Each row comes from the steps of one walk. Every step used is in the known rows, and no mark comes twice. Write the walk behind each row, first mark first.
Known rows:
lela lurevu dimep fafo munil: [ -2.5  22.8   4.2 -12.3  11.1  -4.5  -8.2 -21.0  -2.3   7.3  22.9  23.0
 -46.4  -4.5 -11.0   8.3  -2.3  16.0  -3.5  -5.7 -16.0  -2.9  21.7  32.3
 -19.6]
dimep fafo roru lurevu lela: [ -5.1   4.0   9.2 -22.5 -32.7   7.3   9.2  18.9  15.8 -13.2 -15.5  21.0
 -29.2 -26.3  22.7  -9.6 -13.9 -28.2  10.5 -12.6  -7.2 -13.8 -11.0  16.5
  23.5]
dimep lurevu lela: [ -3.6 -16.3  -1.6  27.0  -6.8   3.3  -6.0  42.6  15.4   4.3   8.4 -14.2
  11.0   9.4  10.0  13.5  -8.4 -15.5  -1.2 -14.4   8.8  -9.5  12.3  14.4
  -0.8]
lela munil fafo: [  5.6  -2.8  -5.9   4.3   0.4  -3.0  -1.5  10.4  -6.5  -8.1 -15.6  24.2
 -13.4  28.8  24.4   4.7 -11.2  -0.2   2.8 -22.2  13.8  46.3  -3.1 -28.8
  -5.8]
fafo dimep lurevu: [  7.6  -8.0  -0.6  25.5  -5.0   6.0 -12.4  40.3   3.6   4.2  13.3 -16.5
  87.1  -5.3   3.9  10.8  -7.5   0.4   3.0  20.5  -1.7 -23.8  44.9 -12.3
 -19.6]
roru lurevu lela: [ -3.0   3.5   2.8 -13.0 -10.6   0.3  12.5  20.4  -1.4  -5.6  -1.9  -3.1
 -31.7 -13.1  19.4   1.8   4.0 -14.6   4.5  -6.7   6.2 -15.8  -3.4   4.3
   7.5]
munil lela lurevu roru fafo: [-12.0  -8.4  -9.8  -7.3  22.0 -15.0 -12.0 -50.7  24.2   9.3  -2.4 -16.2
 -33.9   9.5 -28.7  -6.5   5.3  14.1  -6.1  -9.4   4.0  -0.9 -30.3   6.3
  -2.9]
fafo dimep munil: [ 13.7  15.3  11.5  14.4  -6.3   8.4  -4.7  21.2 -13.0   4.6  -4.0   3.4
  54.2  -4.4  -5.5  -1.3  13.1 -14.8  -0.7  14.6   4.1 -18.0  23.4  -6.3
  14.7]
fafo munil: [-5.3 -3.8 -7.3  0.3 12.6 -2.8 19.5 -4.0 11.5  3.2 14.3 -1.0 13.4 -0.8
  1.6  0.6 16.4  7.1 -6.6 12.5  8.9  0.4 26.2 -1.7 -4.4]
lela lurevu roru fafo: [ -5.5  -2.7   0.9 -22.2  17.7 -12.6  -9.5 -39.4  20.7   4.8   9.7 -14.1
 -57.3   4.1 -28.5   4.5  -5.4  16.5   0.8  -4.2  -0.1  -5.7 -18.3  17.6
 -22.5]
munil fafo lela lurevu roru: [-17.2 -12.8 -12.2  -4.9  33.2 -14.9  14.4 -48.0  26.0   8.1  -2.0  28.6
 -24.4  17.4  -4.1 -13.1 -22.4  16.6  -9.6   1.6   0.3  53.1 -25.0  29.5
 -43.7]
dimep fafo roru lurevu: [  2.1   0.8   1.4 -23.6 -27.9   3.3  10.9  12.8  22.0 -13.6  -7.8  26.1
   3.3 -23.1  18.9 -11.3 -21.2 -15.2  13.0  -1.8  -3.8 -12.2   3.5  -7.9
   8.0]
roru fafo: [ -3.6  -6.7   0.5 -11.9   0.4  -3.4   0.6  -6.3  21.3  -5.0  10.2 -21.6
 -23.0  -4.5  -8.5   4.0   9.4   0.9   5.8  -8.0   7.6 -18.5  15.5  -2.2
   8.8]
lela lurevu dimep: [ 11.3  20.2   8.2   2.0  10.2  -7.3  -5.3  -3.3 -40.3  15.7   4.6  -6.5
 -25.9  10.6 -12.7  12.9   5.6   3.1  -6.3   1.5  -0.6   4.1   9.1  18.6
 -27.6]
fafo dimep lurevu lela munil: [ -0.3   1.1   0.8  21.6 -10.7  12.3 -33.2  51.1 -16.1   2.3  -4.1 -23.1
  37.5   5.5  19.8  23.5  -7.9  -8.2   9.0   1.0  -2.7  -7.6   4.3  -8.1
  -1.0]
munil lela lurevu: [  6.6  -2.4 -16.3  10.5  18.4 -10.5  -2.6 -31.1  -1.7  14.8 -15.3 -14.7
  13.3  21.9  -2.2  -3.1  15.3  -7.0  -9.2 -20.6  15.7  21.8 -20.1 -12.3
  -2.5]
dimep munil: [  8.7   3.9   3.0  14.2  -3.3   2.1   3.2  17.1   4.1   4.5  -1.6   8.9
  10.9  14.1  -4.2   0.1   5.8 -18.1  -2.7  -9.1  18.1  -1.9   4.7  -4.2
  18.1]
dimep fafo lurevu roru: [-18.4 -10.5  -8.2 -11.3  -3.8  -0.3  36.4  -0.6  11.8  -7.6  15.5  34.8
 -41.6  -2.5   5.7 -11.3 -27.7   2.4  -4.8  -2.7 -14.8  12.9 -16.2  14.7
 -24.6]
lela munil: [  3.7  -0.9  -9.2   3.2   1.0  -0.5  -6.1  16.0 -13.3   1.8  -8.4 -12.3
 -13.2  23.5  19.4  15.2  -4.2  -1.7   6.0  -8.9  15.3  26.8  -7.4 -28.6
  -4.0]
lela lurevu: [ 13.3   3.4  -5.5  -4.4  13.6  -8.1  -0.2 -19.9  -5.1   9.6  -3.2 -10.9
  -8.5  16.0  -2.4   8.0   3.7  -5.2  -2.2 -16.1  11.7  16.1  -8.1  -1.3
 -22.3]
lurevu fafo: [ 18.4  -2.6   6.8  22.0   2.9  -1.3  16.7  18.0 -26.2   5.5   2.7 -23.1
 -16.2   6.5  12.2  10.1  11.0  -2.6  -7.3   1.5   1.4  15.2   1.9  -6.1
  12.4]
fafo roru lurevu dimep: [  3.3  17.3  15.5 -11.0 -22.4   0.8  16.1  31.6 -39.0   0.0  -5.4   9.2
  14.5 -24.1   0.6  -5.2   0.8  -7.3   1.7  36.4  -3.4 -25.6  17.3   3.8
  -1.4]
lurevu lela munil dimep: [ 15.4   1.9   4.9  11.7  -6.8   7.4 -21.4   7.5 -28.4   0.1 -25.7 -20.6
 -10.0  21.8   6.7   9.7  13.2  -4.3  -1.0 -18.2   3.3  20.3 -13.9 -17.6
  10.5]
roru fafo dimep lurevu lela: [ -7.8  -4.8  10.5   7.2 -11.6   9.2 -26.8  29.0  18.1  -4.8  14.7 -32.2
  27.7 -23.3  -9.2  12.9   6.1  -5.3   8.8   2.8  -9.4 -53.7  28.1  17.8
  11.6]
fafo roru lurevu dimep munil: [  7.1  28.6  20.8  -4.2 -28.4   6.3   6.4  37.6 -37.8  -0.2  -7.6  28.2
  21.3 -18.8 -12.0  -8.2   3.1 -19.5   1.0  27.8   1.8 -36.0   4.2   6.8
  24.6]
dimep fafo: [  1.1  -6.6  -2.2   0.5  -7.3  -0.2   3.0   8.7  27.7  -3.2   5.6  11.4
 -26.4   4.8  17.3   2.1 -18.0  -5.8   4.9 -21.0  -0.1   9.8  22.3   0.2
  -2.9]
fafo lela munil dimep: [ -0.1  -9.8 -16.7   5.6  13.1   4.0 -14.2 -22.2  -4.6   5.4 -13.1 -23.1
  29.0  20.3   5.3   1.0   1.5  14.1   2.2   4.9   4.5  32.4 -11.4 -26.0
  -7.4]

Which walk is each row?
[  9.3  21.6  15.1  -8.2 -11.8  -0.4  -7.8  -3.9 -21.9   7.6  -8.9  17.4
 -26.1  -2.7  -9.7   1.5 -13.4 -10.4  -0.1  -4.2 -14.2   6.4   3.0  30.7
 -11.1]
lela lurevu dimep fafo roru
[ 11.2  -0.2  -8.4  -1.5   4.8   4.9  -9.3 -13.0 -27.7  -2.9  -6.7 -26.1
  10.4  -0.8  17.0   4.7   3.3  21.3   5.6  12.9  -8.6  16.3 -35.8 -36.8
  12.5]
roru lurevu fafo lela munil dimep
[  0.0   9.7  10.1 -21.3  15.0  -6.0 -16.9 -35.4   2.8   4.7   6.9 -19.8
 -13.5 -14.7 -29.9   3.2   2.4  19.1   2.8  19.2 -13.9 -21.8   0.0  16.2
 -26.1]
lela lurevu roru fafo dimep
[-15.1 -10.3  -8.5  -5.3   5.6  -3.5  46.1   2.1 -15.4  -0.1  10.4  14.2
 -11.9   1.6  -2.6 -10.2  -6.9   1.7 -11.8  18.0  -1.4  12.4 -20.1   7.4
 -28.8]
fafo lurevu roru
[ 16.0 -15.9   0.6  39.4  -1.6   1.0   0.0  41.9  -5.5   5.4  17.8 -24.6
  24.5  10.5   9.9  18.6  -7.4   0.6  -4.4  -0.2   1.7  -1.7  10.5  -8.9
   4.4]
dimep lurevu fafo
[ -8.7   8.9  -0.8  -1.3  24.0 -10.1   5.5 -29.8 -14.2  10.3   2.3  24.4
 -20.3  10.0  -5.5  -4.5  -5.6  10.3  -9.0  -0.9  -3.8  35.8   0.3  35.5
 -31.8]
munil fafo lela lurevu dimep
[ -3.8 -11.7  -6.0  18.2  17.6  -1.4  24.2  -4.5  -8.6  10.8   7.3 -29.0
 -10.9   1.8  14.6   3.4   7.5   3.3  -6.5  14.0  -0.7  26.0 -10.7  11.3
   9.2]
lurevu fafo lela
[  3.1  19.1  15.8 -15.2   9.3  -0.8 -27.0 -28.5   4.7   5.3   4.8   0.2
  -7.5  -9.8 -42.7  -1.0   4.3   6.8   2.1  10.8  -8.2 -32.7 -12.8  19.0
   0.1]
lela lurevu roru fafo dimep munil
[-10.9   3.4   7.6  11.7   1.7   1.5 -16.6 -10.4  14.5   4.7  -3.6  -2.6
  27.4 -11.1 -31.3 -16.2  14.9   4.5  -5.1  20.2  -3.5 -35.7   1.4   0.7
  33.2]
lurevu roru fafo dimep munil lela
[  3.2  -7.3  10.7  27.9 -10.2   6.7  -9.3  41.1   4.4  -6.0  -1.8  16.2
  54.1  -4.7  12.8   2.5  -6.7 -10.9  -2.5  -4.6  -6.4  -5.8  32.8  13.2
  -5.4]
munil fafo dimep lurevu lela
[  3.6  18.4   8.8 -15.6 -15.2   6.7 -10.9  23.5 -25.8 -17.8 -21.4  23.7
  -4.5 -12.4  33.4   1.6  -2.2  -5.5  11.7  -4.7  -6.2   6.7  -8.4 -18.8
   5.9]
roru lurevu lela munil fafo dimep
[-33.4 -28.4 -17.8  15.2  15.9  -7.0  -9.0 -11.1  61.2   2.8  29.5  -6.3
  30.1  -4.0 -27.1  -5.9  -0.8  29.6  -7.8  15.7   1.0 -33.9  12.5   3.2
   5.9]
dimep lurevu roru fafo munil lela
[ -2.6   4.0  -1.1 -22.9 -10.9  11.3  -5.0 -19.2 -29.7 -17.1  -9.8 -19.0
 -30.5  -1.9 -13.4   0.8  24.8  -4.0   2.6 -24.4  -8.1  -8.9 -49.5 -10.8
  23.4]
roru fafo lurevu lela munil dimep
[  9.0   0.2 -12.0 -11.7 -13.7  10.7  -0.5 -11.4 -17.3 -15.8  -6.1  17.3
   0.2  11.3   9.3  -2.8  -9.6   2.1   4.1 -27.0 -12.5  21.1 -27.6 -34.1
  -2.7]
lela munil dimep fafo lurevu
[  6.7  18.5   1.7  -1.6   7.8   0.9 -33.1 -40.3   4.2   5.9 -10.6 -13.2
  36.8  -6.1 -33.8  -7.8  30.9  -9.1   0.2 -12.8   3.4 -32.0 -18.9  -5.9
  37.3]
roru fafo dimep munil lela lurevu
[  1.8   4.5   9.2 -12.2  -2.4   3.1  -7.4  -2.4   3.3  -4.6   8.1 -27.2
  19.1 -22.8 -10.0   2.8  16.8   4.1   8.0  15.2  -5.4 -35.0  32.6  -4.2
   5.9]
roru fafo dimep
[ 22.3  -1.3  -3.3  10.9  -1.9   3.9 -20.1   0.3 -21.8  -0.2 -18.4 -16.5
  22.6  25.0   3.4   8.4   5.8   8.4   1.4  -6.8   6.8  21.4   1.3 -42.7
  -4.5]
lela munil dimep
[ 13.1  -4.0  -1.0   7.9   9.5   1.4   5.2 -19.9   1.9   1.8   4.8  -5.3
  49.0   0.4 -15.5  -5.8  26.2  16.8 -11.1  14.8   0.7  -5.3  34.4 -15.6
  -3.5]
fafo munil dimep
[  2.1  -6.5  -7.7  30.2  17.6  -3.6  20.8  -9.7 -13.2   9.4   3.6 -16.9
  16.1   1.5   5.3  -3.7  35.4   8.3 -18.6   9.8   2.5  11.6  -1.1 -11.6
  35.3]
lurevu fafo munil lela
[-21.1 -15.3 -15.9  -2.9   8.0  -0.3   9.1 -12.3  46.6   1.7  10.8   5.2
 -20.9   0.1  20.0  -5.4 -22.0   0.3   5.7  -9.5  -2.3  21.1   8.9  17.5
  -6.5]
dimep fafo lela
[ 13.7   3.6  15.7 -15.6 -35.8  11.5  -4.8   3.8   6.4 -15.8 -24.8  16.3
   4.9 -24.7   6.1 -16.3  -3.2 -17.7   6.5 -10.2 -15.7 -19.6  -2.6   3.3
  23.7]
munil dimep fafo roru lurevu lela
[ -0.4  10.1  11.5   6.4 -10.9   0.2  -1.5  25.9  -6.5   2.6  13.6  16.4
 -44.8  -0.7   7.2   7.1 -16.7   2.5   0.6  -4.3 -12.6  -2.5  40.2  19.4
  -8.3]
lurevu dimep fafo
[  2.5  -2.1  -2.3  -2.6  19.8 -12.3   3.8 -20.8   0.6  13.6   0.3  -1.6
 -29.6  17.2 -11.5   4.0 -12.0   9.1  -7.5   2.5   4.0  22.4 -15.0  12.6
 -39.6]
lela lurevu roru
[-25.9 -16.0 -13.0 -16.2  15.0  -3.1   7.1 -28.7  40.8   0.2  15.2 -28.4
 -17.2  -9.2  -6.7  -3.3   4.9   6.9   6.6   4.6   6.0  -7.2   2.2  14.7
   5.3]
roru fafo lela
[  1.5   3.2  -2.6   1.1  -7.2   3.4  37.5   2.9 -10.8 -14.1  -1.6  58.7
  17.5   9.8  -2.3 -19.5   3.8 -23.0 -10.4 -22.9  10.0  17.2 -24.5  -3.4
  13.7]
dimep munil fafo lurevu
[  1.7  17.0   9.1  -8.2 -10.0  -3.3   8.6  30.1 -30.9   0.5  13.5   5.6
 -14.7 -15.3   6.4   4.9  -1.4   6.0   2.4  21.7  -2.0 -27.2  28.8  -1.6
 -13.1]
roru lurevu dimep
[  6.7   4.5  -2.1 -19.9 -20.5   0.4   6.0  13.7 -13.4 -18.7 -29.3  38.3
  17.1   0.9  25.0  -8.9 -15.1  -9.5  11.3  -3.2  10.4  25.4 -21.1 -37.2
   6.5]
lela munil fafo roru lurevu
[  1.0   2.3  12.4 -13.7 -24.4   1.7  23.9  16.2  -4.1 -16.5 -28.1  37.3
  -1.1 -17.8  18.0 -18.4  -0.2 -26.6   0.4  -4.4   4.0   4.9 -11.6   9.4
  17.4]
munil fafo roru lurevu lela
[-10.9 -23.9 -19.7   3.8   6.3   6.2 -43.9 -15.9  38.0  -3.8  11.1 -35.5
  45.6  10.7 -14.8  10.1 -11.2  24.6  13.2  -3.6   0.4 -12.0  -8.0 -23.5
   1.5]
roru fafo lela munil dimep lurevu
[-10.9  -6.8  -7.3  11.2  10.1  -0.5  14.5 -10.0  30.0  -1.0  -3.4  39.6
  16.1  13.8   2.4 -17.4  -5.6 -10.5  -5.5 -10.8  14.6  29.1  -5.0  13.0
  14.5]
dimep munil fafo lela
[-13.5 -12.4   3.6  -9.7   5.4  -7.4   4.3  -7.7  26.9  -0.8  13.6 -11.4
 -45.6  -2.8 -17.2   0.1  -6.3  15.6   0.7  10.9   0.2 -13.7   8.7  11.4
  -8.9]
lurevu roru fafo
[ -5.1  -5.3  -8.2  -4.1   9.1  -1.9  24.0  -2.5  -5.4   1.4  12.3 -18.3
  -9.8 -17.0  22.0  -0.2   1.2   7.1   2.5  18.7  -3.0   3.3 -16.7  -1.6
   9.2]
roru lurevu fafo lela
